Each row was made from one small tree. The marks that hang from a mark follow it in brackets, in alphabetical order. Every link used is in the known rows. Write each row's tree.
Known rows:
popavoz[fepe]: [  0   2 -11  -9  -1 -10  23 -21   0 -13   5   1 -16  20  25 -11 -28   5
  -8]
popavoz[bilo fepe[vizuga]]: [-11  -1 -36   8 -34 -30  15  29  28  15 -10  48 -17  35  10 -10  -4  12
   5]
bobubib[fepe[dimu[nupiv] vizuga zumo]]: [  2 -12  -1   4  25  15 -20   7   2   3  -5 -62   5  -5 -51  29  11  -1
   0]
pipar[kepun[nunul[fepe[dimu vizuga zumo]]]]: [  2   4  28   2  11   8 -36  19  -2  11   3  32   8 -30  26  -8   2  12
   5]
pipar[kepun[lireguv nunul[fepe]]]: [  9   7  36  -6  -9   9 -31 -29 -24 -25  16  53  25  -3  29   0 -15  10
   0]
bilo[popavoz[fepe[dimu[nupiv] vizuga zumo]]]: [ -2  -5 -22   5 -13  11  30  33   8 -13  -3 -35 -11  12 -17 -20   5 -19
  -6]
lireguv[kepun[nunul[fepe[dimu[nupiv] vizuga zumo]]]]: [  3   4  51  -3  15  13 -14   7   2  28  -6  18  15 -43  14  -8   9  -3
  -3]
gira[zumo]: [ -6 -14  22 -15   1  -8 -18 -36  -5 -14  16  87 -16  -8  -7  -1 -17  10
  -8]
fepe[vizuga]: [ -8 -15  -7  15  19  -7  11 -10  -7  -6  -4  42 -22   1 -21   5   5   5
  -7]
fepe[dimu[nupiv] vizuga zumo]: [ -2 -18   9  15  34  32 -28  14  26   7  -5 -42  -4 -11 -31  14  13  -8
   6]
bobubib[fepe[dimu vizuga zumo]]: [  1  -7 -23   5  20  -4  -5  14  -5   9  -5 -56  -1  -4 -36  22  17   7
   4]
kepun[lireguv nunul[fepe[zumo]]]: [  7   6 -29  -8   3  13 -20 -43  -9 -19  17 -55  23   1  38  -5  42   2
   6]
dimu[nupiv]: [ -6 -15  46  -5  17  26 -16 -55  -4 -37   6   8 -10   5 -41  22 -34 -11
 -18]
liva[bobubib[fepe[dimu[nupiv] vizuga zumo]]]: [ -2 -14  17  13  22  -6  -3  21 -22 -18  -7 -62   1 -10 -68  34  -5 -15
  21]
bobubib[fepe[dimu zumo]]: [  2   1  -9  -9  13  -2  -6 -15 -12  -6   5 -78   0   0 -32  27  -7   4
   1]
bobubib[fepe[vizuga]]: [ -2 -10 -14   4  13 -17  10  -6 -23  -7  -5   7  -8   6 -45  22   5   9
  -9]
kepun[lireguv nunul[fepe[vizuga zumo]]]: [  6   0 -42   3  11  11 -21 -17  -3  -6   9 -35  22  -1  36  -7  62   4
   9]
fepe[vizuga zumo]: [-10 -22 -12  13  21   3  -1  -3  12   5   6 -32 -23 -15 -16 -12  39   5
   0]
lireguv[kepun[nunul]]: [  6   0  71  -8   4  -3  23 -37 -16  10   3  71  -2 -21  10 -16  -7   2
 -17]
kepun[lireguv nunul[fepe[dimu vizuga zumo]]]: [ 11   6 -46   6  14  15 -25  -4   1   2   4 -40  29   2  38   2  50   1
  15]

Which tree is each row?
[ -6   2 -19  10 -24  -7  -6  40  40  16 -18  38  -2  39  -3  10 -25   0
  10] : popavoz[bilo fepe[dimu[nupiv] vizuga]]
[  1  10  49 -13   2  -7  10 -24 -21  13   0  50   5 -34  23 -10  -9   3
 -12] : lireguv[kepun[nunul[fepe]]]
[  0   3 -37   7 -20 -10  51  34 -10 -13  -9  14 -16  23  -9 -16 -13 -14
  -7] : bilo[popavoz[fepe[dimu vizuga]]]
[ -7   3 -46  10 -26 -17   1  50  47  31 -10 -13 -11  26  17 -10   8   7
  18] : popavoz[bilo fepe[dimu vizuga zumo]]
[  5  15  46 -10   4  -5   6 -13 -19  19  -5  46  10 -32  23  -2 -18   1
  -7] : lireguv[kepun[nunul[fepe[dimu]]]]
[ 11  12 -34  -6   8  16 -24 -30  -5 -12  11 -57  29   6  40   6  29  -2
  13] : kepun[lireguv nunul[fepe[dimu zumo]]]
[ -6   5  -8  -6 -30   4 -15  17  46   8   0 -41  -2  28   4   2 -19  -2
  11] : popavoz[bilo fepe[dimu[nupiv] zumo]]
[  4  -2 -20   8  19 -13   5   8 -19   2 -13   2   0  10 -41  34 -12   5
  -2] : bobubib[fepe[dimu vizuga]]
[  1   8 -25  -4 -26  -8  51  11 -16 -27  -1  -2 -15  26  -6 -12 -31 -15
 -10] : bilo[popavoz[fepe[dimu]]]
[  5  12  63 -11   7  10  -7 -17 -12  13  -4  44  16 -31  12   4 -23  -5
  -9] : lireguv[kepun[nunul[fepe[dimu[nupiv]]]]]
[-13   2 -25  -7 -39 -20   5   4  35   7   8 -33 -16  25  18 -17   0   9
   7] : popavoz[bilo fepe[zumo]]
[  5  11  37   0   9  -7   7   6 -14  28 -10  60   9 -33  21  -6  -4   3
  -5] : lireguv[kepun[nunul[fepe[dimu vizuga]]]]
[ -7  -7 -36   4 -22  -8  48  28  -2 -12   4 -29 -22   8  -5 -35  24 -10
  -9] : bilo[popavoz[fepe[vizuga zumo]]]
[  1   7  39  -3   6  -9   9  -6 -17  23  -5  64   5 -37  21 -13   7   5
 -10] : lireguv[kepun[nunul[fepe[vizuga]]]]
[ -5  10  -4  -5 -31  -5  -7  10  33   0  -9  20  -1  42   0  15 -49  -3
   7] : popavoz[bilo fepe[dimu[nupiv]]]
[ 11   5  21   4   1  15 -41   5  -8  -5  11  28  28 -11  32  -3   8   8
  11] : pipar[kepun[lireguv nunul[fepe[dimu vizuga zumo]]]]
[ -1   5 -28  -5 -24  -2  43  14  -4 -19   5 -49 -15  15  -3 -22 -11 -14
  -6] : bilo[popavoz[fepe[dimu zumo]]]
